Each row comes from the steps of one walk. Every step used is in the known rows, and no mark comes twice. Write the walk behind each row, first mark first.
Known rows:
G -> U -> F -> R -> V: [ -3   5  29  24   0   0   4   3  -6 -10   4 -10  11  20  -1  16   2  -2
   2 -24   7  -4   5  11 -23 -24 -16   9   2   4 -13]
V -> R -> F -> N -> M -> U: [ -6  -5  -7 -10 -12   6   7   3  20  15  -2   4  -6  -1  -1   0  -3 -13
  -8   5  -2   5  -1   5  15 -10   7  -7   8   7 -13]
F -> U: [ -8   0  13  12   1  14   0   2  -4 -11   3  -2   6  -7  -3  10   5   6
  11  -5   3  -9  -4   7  -2   8 -16   4  -2  -2   3]
C -> F: [ 1 -1  4 -1 -1 -2 -8  2 -5 15 -3 -3  0 -3 -7 -1 -3 16  6  7 -2  0  3  8
 -9  2  0 -5 -6 -5 -6]
M -> N -> F -> R -> V -> U -> G: [ -4  -9   2  10  10  -6  -7   9  -3   4   2  15 -28 -31   5 -36  14 -18
 -14   7 -10   4 -14   3  -6 -13  -3   5   6   1 -12]
F -> N -> M: [-23  -1  13   6 -12   7   2   7   1   1   0  11  -7  12  -7  10  -8   3
  -1   3   0 -12   2   6   4  -9  22  -2   0  10  -2]
F -> U -> V: [-10   0  16  15   4  14   3  -1  -3 -21   2  -7   7  -5  -3  20   3   3
  11 -13   4   2  -6   3  -3  12 -22  -3   0   3  18]
M -> R -> V -> U: [  2  -2  -7   4  10 -16 -12   9 -12  -4   8  10   4 -24 -10  10   4   4
  -1   5  -1   5  -1  26  -6 -16   1  10   0   4  -2]
F -> C -> M: [  9   7  -6 -10  -1  -5 -19  -7 -21  10   2   3   5   3   7 -21  -3  15
   3  14   6 -10   2  -2   2   0  13  -1 -19  -3   3]
U -> V -> R -> M -> C -> F: [ 12  -1  -7  -2   4 -12 -65   0  10  28  -5  -7   1  19 -14  42  -1  -1
   9   2   9  18   5 -23   5   7  -8  -8  -7 -12   8]
R -> F -> U -> V: [ -2   1  15   8   6  10  -8   1  -7  -7   3  -4   7 -11   0  14   5   1
  12 -11  -1   5  -9   0   6  17 -29 -11  -1   7   7]
U -> V -> R: [ -1  -3   3  -7   2   9   2  -7  12  13  -4 -14   7  -2   2  36  -4  -1
   1  -4   5  10  -1   9  -3   2   0  -4   4  -2  18]
M -> N: [  0  -1  -4   3   1  -4  27   9  -2   1   1   6  -8  -5   5 -12   1   2
  -6  10  -8  -5   0 -16   3  -2   7   2  -6   3   8]
V -> U: [ -3  -1   3 -13   7   4  16  -1   7  10   0   1   7 -27  -1  -1   5   6
  -2   8  -8   0  -5  11   1   4  16   1   8  -2   3]
G -> U: [ -7   7  14  -1  -2   7  35   3   7  -6   2 -11   3  15  -1  24   3   9
   4 -13  -6   3  -1  13  -5 -14   2  -3  -5  -4  -1]
F -> N: [-17  -2  21  -2  -3   8  -8   2  -4  13   0   4   3   1  -1   9  -8   8
   3   4  -2  -5  -1   3   1   9  21   0  -4   4  -5]
U -> F -> R -> M: [  3  -2   3  18   1  -4 -18  -1   0  -4  -1   4  10   6  -4  -8  -2   1
  -2  -2   5 -10  10  -6   1   9 -14   5   8  -4  -5]
F -> R -> M -> U: [ -2  -4  -8  26   1  -4  -6   3  11 -24   5   8   4  -4 -12 -30   6  -3
  -8   0   2   1   6  -2   9  -6 -26   0   4 -10  -3]
F -> R -> M: [ -6  -2   5  27  -1  -3 -26   4  -1  -1   1   9   4   8 -10  -6   2   4
   0   0   4  -8   8   2   7   0 -18   1  -4  -7  -5]
G -> U -> F -> N: [-12   5  24  -9  -5   8  26  -2   4   7  -2 -10   7  23   6  24  -8   4
   4 -16  -4   0   3   1  -9   4  23   2   1   4 -10]
G -> U -> V -> R: [ -4   4   9  -5  -1   9  32  -5  19   6  -3 -23   5  25   3  52  -1  -2
   4 -23   2  16  -1  15  -6 -11  -3  -7  -2  -4  13]
V -> R: [  1  -4   1 -12  -1   9  -4  -4  11  23  -4 -10   6  -3   3  25  -2   2
   1   5   3  -1   0  13  -2  -2   5   3   3  -7   3]
R -> V -> U -> F -> N -> M: [-14   3  11  -1  -2   0  13   5  -1  11   0  11   3  -9  -7   3  -4 -10
  -5  -2   3  -8   0   8  -8 -10  31  10  13  19  -9]
V -> U -> F -> N: [ -7  -2  13 -22   4   6   7  -6   5  21  -4   1  11 -19   6  -2  -6   2
  -1   5  -6  -1  -1   0  -3  21  36   5  14   7  -5]
V -> U -> F -> N -> M -> R: [ -7  -5 -10 -10  -6 -14  -2   3   0  -8  -3  16  -4  -4  -2   9 -10   0
  -4   6  -6  -5   7  12   3  -4  28   6  15  14  -2]
R -> F -> C -> M: [ 17   8  -6 -17   1  -8 -31  -6 -25  23   2   5   4  -4  10 -25  -2  13
   5  17   0  -6  -1  -6  12   5   5  -9 -20   1  -9]
C -> M -> N -> F -> U -> V: [  2   3   4  10  -1 -12  13  -2 -16 -26  -1   6 -18  -9  14 -16  11  -6
   6   1  -2   3  -4  -8   7  24  -8  -4 -21  -3  14]
M -> N -> F -> U: [ -2  -4  -3   6  -2   3  10   9  -8  -8   0   8 -15 -13   4 -16  14  -5
   1   3  -8  -5 -12   0   3  21  -4   1  -1  -8   1]

Write each row's walk:
[  4  -4 -16 -12  -1   4  11  -6  25  17  -5  -4  11   3  -2  -2  -6 -15
  -7   0   5   8   7  -8   6  17  12   7  10  -5  -7] | V -> R -> M -> U -> F -> N
[ -1  -3   5  -1  -1 -10 -83   0   7  40  -6  -2   0  30 -13  44  -9  -2
  13   1  10  18   7 -28   7  15   8  -9 -15  -6  -1] | U -> V -> R -> M -> C -> F -> N
[  8  -4 -30  -7  -2  -8   8   6  11  28  -6   7 -16   0   0  -4   9 -14
  -8  11  -4   6  -2   0  15  19  12   1  -3 -18  -2] | V -> R -> M -> N -> F
[-15   0  13  -1 -11   4  -9   9  -3  15  -1  14  -8   4  -4   4  -6   2
   0   6  -5  -8  -1   2  14  -3  15  -9  -1  14 -13] | R -> F -> N -> M
[ -8  -3 -15  -1   0  12  43   4  23 -36   2   3 -21 -14  -6 -17   2  -9
 -15   5  -6   1  -7  -2   5 -33 -11  -1  17   5   8] | N -> M -> U -> G
[ 10   3  14  20   2 -16  -7  -8 -10 -30   6   0   9 -15   6 -34   4  -6
  -5   1  11  -6  10  -1 -13 -17 -20  14  -6   5  -9] | C -> M -> U -> F -> R -> V
[ -4  -1 -15  12   1 -17  -2  14  -7 -15   7  18  -6 -12 -16  13   4  -2
  -4   4   0  -2   1  28  -3 -33   1   9   6  10   0] | N -> M -> R -> V -> U
[ -1   6   8  20  -3  -3   9   0   7 -10  -1  -5   8  30  -4   9   1   0
   1 -20   2  -2  11   0  -3  -5 -17   3   1  -6 -10] | G -> U -> F -> R -> M
[  8   8  -7 -16   0  10  20  -4  -4   9   1 -13  13  24   3   4  -4   8
   0 -14  -1  -2  -3  -1 -12  -4  14  -1   9  -3   1] | G -> U -> F -> C
[ 20   4 -11 -22   1  -7 -33 -13 -12  36  -4  -8   7   5  15   3  -5   3
   5   7   7   8   0  -4  10   8   1 -13 -17   1   5] | U -> V -> R -> F -> C -> M
[ 23   5 -18  -1   4 -27 -40  -4 -38  -4   6   8   8   4   5  -9  -7   8
   3   8  13  -8   9   3 -10 -12   2  13 -14   5  -4] | U -> F -> C -> M -> R -> V
[  5  -3   7  -4   1  14 -19  -1   5  24  -3  -9   8  -7   5  24   5  -3
  12  -3   3  -1  -5  10   6  12 -23  -2  -2  -3  -9] | V -> R -> F -> U
[ -4  -3   4 -12   1   7  21  -5   9  -9   1  -2  10 -14   3 -16  -6  -2
  -7   2  -3   2   0  -8  -4  11  19   4  15   4  -3] | M -> U -> F -> N
[ -5  -4   7   9   5  14 -11   1   0  -2  -4  -6 -13  -4  -4  -1   1   5
  13  -3   1  -1  -3   1  -9  -1 -32  -2 -10  -2  -7] | C -> F -> U -> G
[ 19  13 -14 -10  -4 -16  40  -4 -14   1   0  -3  -3  31  20 -24  -3   2
  -2  -2  -3  -5   8 -28  -2  -6  17   2 -22   3   2] | G -> U -> F -> C -> M -> N
[ 21   9 -18 -13  -3 -23  -6  -8 -22 -13   2  -4   4  30  12   5  -7  14
   5  -4   2  -2  12   4  -5 -11   5   3 -18  -2  -1] | G -> U -> F -> C -> M -> R
[ -1  -9   4  13  -5  -7 -14   7  -9  -2   0  13 -18 -10   7 -28   8  -1
  -9  10 -10  -5  -4  -1   1   8   2  -2   2  -8  -5] | M -> N -> F -> R
[ -8  -3  11   5   3  14  -7  -2  -6 -19   0  -4  -2 -16  -3  13  11   0
   8 -10   0   7 -15  18  -2  27 -11  -7   8  -8  12] | N -> F -> U -> V
[ -2   0 -10  -2   2   0  20  -2  12  -6   1   5   9  -4  -6 -20  -4  -8
  -8   0   0   5   6 -14   7  18  12   5  10  -1  -6] | R -> M -> U -> F -> N
[  1  -5  17   8  -1   2 -17  -5  -4  -6  -1  -3  10  -4   5  -4  -3   6
  -2   0   2 -11   4   0 -11   2  -8   5  14   1  -3] | U -> F -> R
[  9   0 -33 -11  -4   7  26  -2   4 -17   3   1   4  -1  -6 -35  -3  -3
 -15   3   2  -7  -4  -8  -2 -14  10   0  29   3   9] | N -> M -> U -> F -> C
[ 14   5 -19 -11   1  -6   4  -9 -10 -12   5   1   5  -8   5 -44   1   8
  -5  14   3  -1   0  -6   5  -6   6  -1 -11  -5   5] | F -> C -> M -> U
[ -4  -7  -5   0   5  10  16   7   0 -13  -1   7 -31 -17   9 -19  12 -12
  -2   3 -10  -2 -16  -7   3  12 -13   1   1  -5   0] | M -> N -> F -> U -> G
[-10   7  16   3   1   6  39   0   7 -15   2 -15   4  19  -2  33   0   6
   4 -22  -4  13  -3   7  -6 -10  -3  -9  -3   0  14] | G -> U -> V
[  0  -5   5   9   0   9 -18  -5   4  13  -8 -18   6   8  -4  29  -2   1
  17 -13  11  11   2  12 -11  12 -28  -6  -9  -5   7] | C -> F -> U -> V -> R
[ 22   6 -20 -13  -1 -17  10  -6 -21   9  -1   5  -1   6  20 -41  -6   3
  -5  16   1 -13   8 -33   1   6  20   5 -15   5   7] | U -> F -> C -> M -> N
[  3   3   5  20   6  -8 -66   5  -4  -5   2   0   2  17 -20  27   6   2
  19  -8   9  10   1 -29   6  16 -31  -8 -12  -6   9] | R -> M -> C -> F -> U -> V
[ -7  -8  -9 -16  -5  12  10   1  28  12  -4   2 -22  -5   3  -3  -6 -20
 -11   6  -5   8  -6  -2  15 -20  -2  -7   9  10 -14] | V -> R -> F -> N -> M -> U -> G
[  4   0 -15  -4  -5   3  48  -1  17 -32   1  -1   0 -12  -4 -17   1  -6
 -14   3  -2  -5   0  -2  -2 -14   3   4  27   5   8] | N -> M -> U -> F
[ -2  -5  -8  -9  10  13  33  -1  19 -26   3  -4 -11 -25   0 -18   3  -4
 -11   6  -7   7  -9  -4   0 -17 -11   0  12  -2   5] | M -> U -> G
